Each row was made from one path, in order. Every step used is in the known rows, and no mark comes twice. Write each row's path.
Known rows:
zazi-kido-fesi-lubub: [-1.09  0.53  2.86  1.40  1.49  0.50 -1.12  0.06 -2.51  0.67 -1.70  0.92
 -1.17 -3.13  0.72  1.71  2.64 -1.75  0.00]
kido-zazi-lubub-fesi-sige-pigu: [-0.88  0.54  2.19  2.83 -0.33  2.07 -0.79 -1.67 -5.05 -1.63 -2.15 -1.34
 -0.23 -3.78  0.92 -0.61 -0.23 -4.19  0.50]
buso-sige-pigu: [ 0.46  1.48  0.75  1.09 -1.16  0.21 -2.61 -0.54 -4.11 -1.00  0.59 -1.31
 -0.33 -1.68  0.42 -0.97  0.31 -2.62 -0.16]
lubub-fesi: [-1.81 -2.55  1.12  0.67 -0.69  0.85 -0.88 -2.91  0.22 -1.84 -0.23  0.09
 -1.02 -0.74  0.68 -0.86 -2.08  0.19  1.80]
kido-zazi-lubub-fesi: [-1.62 -2.65  1.63  1.51  1.37  1.13  1.70 -0.32  1.42  0.00 -1.51  0.49
 -1.54 -1.17  1.75  0.36 -1.38 -0.91  2.11]
kido-buso-sige: [ 1.46  1.07  1.37  1.48 -0.44 -2.02 -2.64  0.56  0.57  0.73  1.85  2.03
 -0.85 -1.94  1.88  0.75 -0.60 -0.32  2.85]
famel-kido-buso: [-0.56 -2.76  0.70  0.75 -0.83 -0.29 -0.45 -3.49 -1.60  1.66 -1.08  2.38
  1.88 -2.99  0.94  2.33 -2.76  0.42  2.35]
famel-kido-fesi-sige: [-0.43  0.91  2.31  2.84 -0.02  0.43 -3.23 -1.90 -1.21  1.99 -3.26  1.92
 -0.30 -4.06  1.03  1.03 -0.41 -3.36  3.10]
kido-zazi-lubub-fesi-sige: [-0.22  0.78  2.79  3.39  1.36  1.49 -0.54  0.41 -0.50 -0.24 -2.89  0.62
 -1.66 -3.03  1.16 -0.62 -0.79 -3.01  2.98]
sige-pigu-lubub-fesi-kido-buso: [ 0.19 -2.89  3.77  0.88 -0.69  0.73 -1.49 -2.46 -4.22 -0.51  0.96  0.34
  1.03 -5.51  1.64  2.68 -2.59 -0.08  1.98]
fesi-sige-pigu-lubub: [ 0.69  2.87  3.05  1.62  0.98  0.98  0.46 -0.76 -3.95 -0.07  2.22 -2.80
  0.98 -2.38  0.37 -0.81  0.50 -3.21 -0.86]
fesi-kido: [ 1.56 -1.05  1.85 -0.14  0.48  1.55 -2.64  1.94 -3.17  1.24 -1.56 -0.20
 -1.03 -3.62 -0.72  1.35 -1.10 -0.50  1.30]
zazi-kido-buso-sige-pigu-lubub: [ 0.43  0.97  2.93  1.38  0.67 -0.36 -0.06 -0.48 -3.66  1.43  3.64 -1.83
  0.85 -1.78  0.97 -0.13 -0.32 -2.58  0.17]
pigu-lubub-fesi-sige-buso: [ 1.02 -0.03  2.12  1.71 -2.05  2.12  0.04 -3.97 -3.94 -1.10 -0.24  0.42
 -0.17 -2.81  0.95 -0.90 -1.69 -2.62  2.12]
famel-kido: [-0.81 -1.85 -0.57  0.35 -0.10  1.14 -1.24 -2.41 -1.51  2.79 -3.05  1.07
  0.27 -1.47 -1.05  0.02 -2.47 -0.96  2.01]
fesi-kido-buso: [ 1.06 -2.17  2.41  0.36 -0.50 -0.03 -1.43 -0.46 -2.73  0.59  0.02  1.50
  1.00 -4.51  1.21  3.29 -1.80  0.70  1.82]
pigu-lubub-fesi-kido: [ 0.61 -2.07  3.60  0.48  0.80  2.10 -2.37  0.03 -2.95  0.53 -0.16 -0.93
 -1.47 -4.34 -0.01  0.74 -2.38 -0.69  2.38]
lubub-fesi-kido-zazi: [-1.01 -1.91  0.69  1.76 -0.20  1.00 -0.64 -0.93 -2.18  1.71 -1.13  1.28
 -2.44 -6.18  1.43  2.56 -1.18 -2.14  2.68]

Which path is each row?
[ 0.95 -1.32  3.95  0.98  0.40  2.02 -3.61 -0.02 -4.25  0.25  0.16 -1.28
 -1.79 -4.95  0.22  0.30 -2.26 -1.74  2.52]
buso-sige-pigu-lubub-fesi-kido
[-0.15 -0.65  0.17  1.42  0.13  0.61 -0.21  0.50 -2.37  2.63 -0.99  1.22
 -1.98 -5.80  1.10  2.92 -0.09 -2.30  1.85]
fesi-kido-zazi
[ 1.42  1.74  3.53  1.17  0.75  0.18 -0.83 -0.12 -3.99  0.79  3.46 -2.03
  0.51 -3.46  1.08  0.40 -0.28 -2.36  0.20]
fesi-kido-buso-sige-pigu-lubub
[-0.81  0.64  2.00  2.23 -1.33  2.02 -2.26 -2.81 -5.62 -2.77 -1.55 -1.67
  0.18 -3.27  0.21 -1.41 -0.60 -3.42  0.23]
lubub-fesi-sige-pigu
[-1.68 -2.28  3.31  1.74 -0.28  0.51 -1.02 -3.32 -2.57 -0.65  2.33 -0.99
 -0.29 -2.11  1.42 -0.67 -2.55 -1.62  2.11]
zazi-kido-buso-sige-pigu-lubub-fesi
[ 0.45 -2.06  3.71  0.59  0.41  2.44 -2.59 -0.71 -4.61 -0.07 -0.20 -1.56
 -1.11 -4.83 -0.01  0.59 -2.35 -1.31  1.77]
sige-pigu-lubub-fesi-kido
[-0.03  1.69  3.39  2.95  0.78  1.25 -1.56 -1.29 -1.22 -1.00 -0.42 -0.42
 -1.06 -2.94  0.66 -1.48 -1.12 -2.57  2.53]
pigu-lubub-fesi-sige
[-1.17 -1.18  3.29  1.62 -0.36  0.50 -0.79 -3.67 -1.86 -1.64  2.71 -1.09
 -0.29 -2.57  1.78 -0.63 -2.09 -1.24  1.77]
kido-buso-sige-pigu-lubub-fesi
[ 0.76 -0.70  1.54  2.19 -1.65  2.25  0.91 -2.87 -3.36 -0.37 -1.94  1.28
 -0.75 -3.20  1.48 -0.06 -1.39 -3.07  2.48]
kido-zazi-lubub-fesi-sige-buso
[ 0.34 -0.44  2.31  1.51 -1.64  0.52 -3.62 -1.76 -5.34 -1.35  0.54 -0.55
 -0.19 -4.22  1.28  0.34 -1.28 -2.19  1.34]
lubub-fesi-kido-buso-sige-pigu
[ 0.72 -0.63  2.84  1.56 -0.61  0.76 -2.74 -0.29 -4.77 -0.86 -0.12 -0.66
 -0.15 -3.64  1.39  0.41 -1.06 -2.30  1.25]
zazi-lubub-fesi-kido-buso-sige-pigu
[ 0.85 -3.02  3.41  0.38  1.53  2.48 -1.91  1.95 -2.15  0.65 -2.69 -0.35
 -1.63 -3.33 -0.01  0.90 -2.25 -0.45  2.43]
zazi-lubub-fesi-kido
[ 2.21  0.59  2.28  1.42 -0.20 -1.27 -3.91  1.52 -0.98  1.37  1.07  1.92
 -1.32 -3.71  1.59  1.39 -1.14 -0.56  3.48]
fesi-kido-buso-sige
[-0.37  2.12  2.81  1.20  1.40  0.51 -0.85 -0.40 -1.55 -0.76 -1.12  0.74
 -1.15 -3.75  1.24  1.78  3.28 -1.16 -0.50]
kido-fesi-lubub
[-0.08 -0.33  1.34  1.51 -1.49 -0.30 -2.56 -1.07 -5.04 -0.17  0.79 -0.43
  0.47 -2.24  0.89  0.06 -0.62 -2.47  0.67]
zazi-kido-buso-sige-pigu
[-0.26  1.31  3.55  1.95  0.87  0.58 -0.12 -1.10 -4.11  1.30  1.92 -2.13
  1.05 -2.44  0.80  0.00  0.36 -3.75 -0.21]
zazi-kido-fesi-sige-pigu-lubub
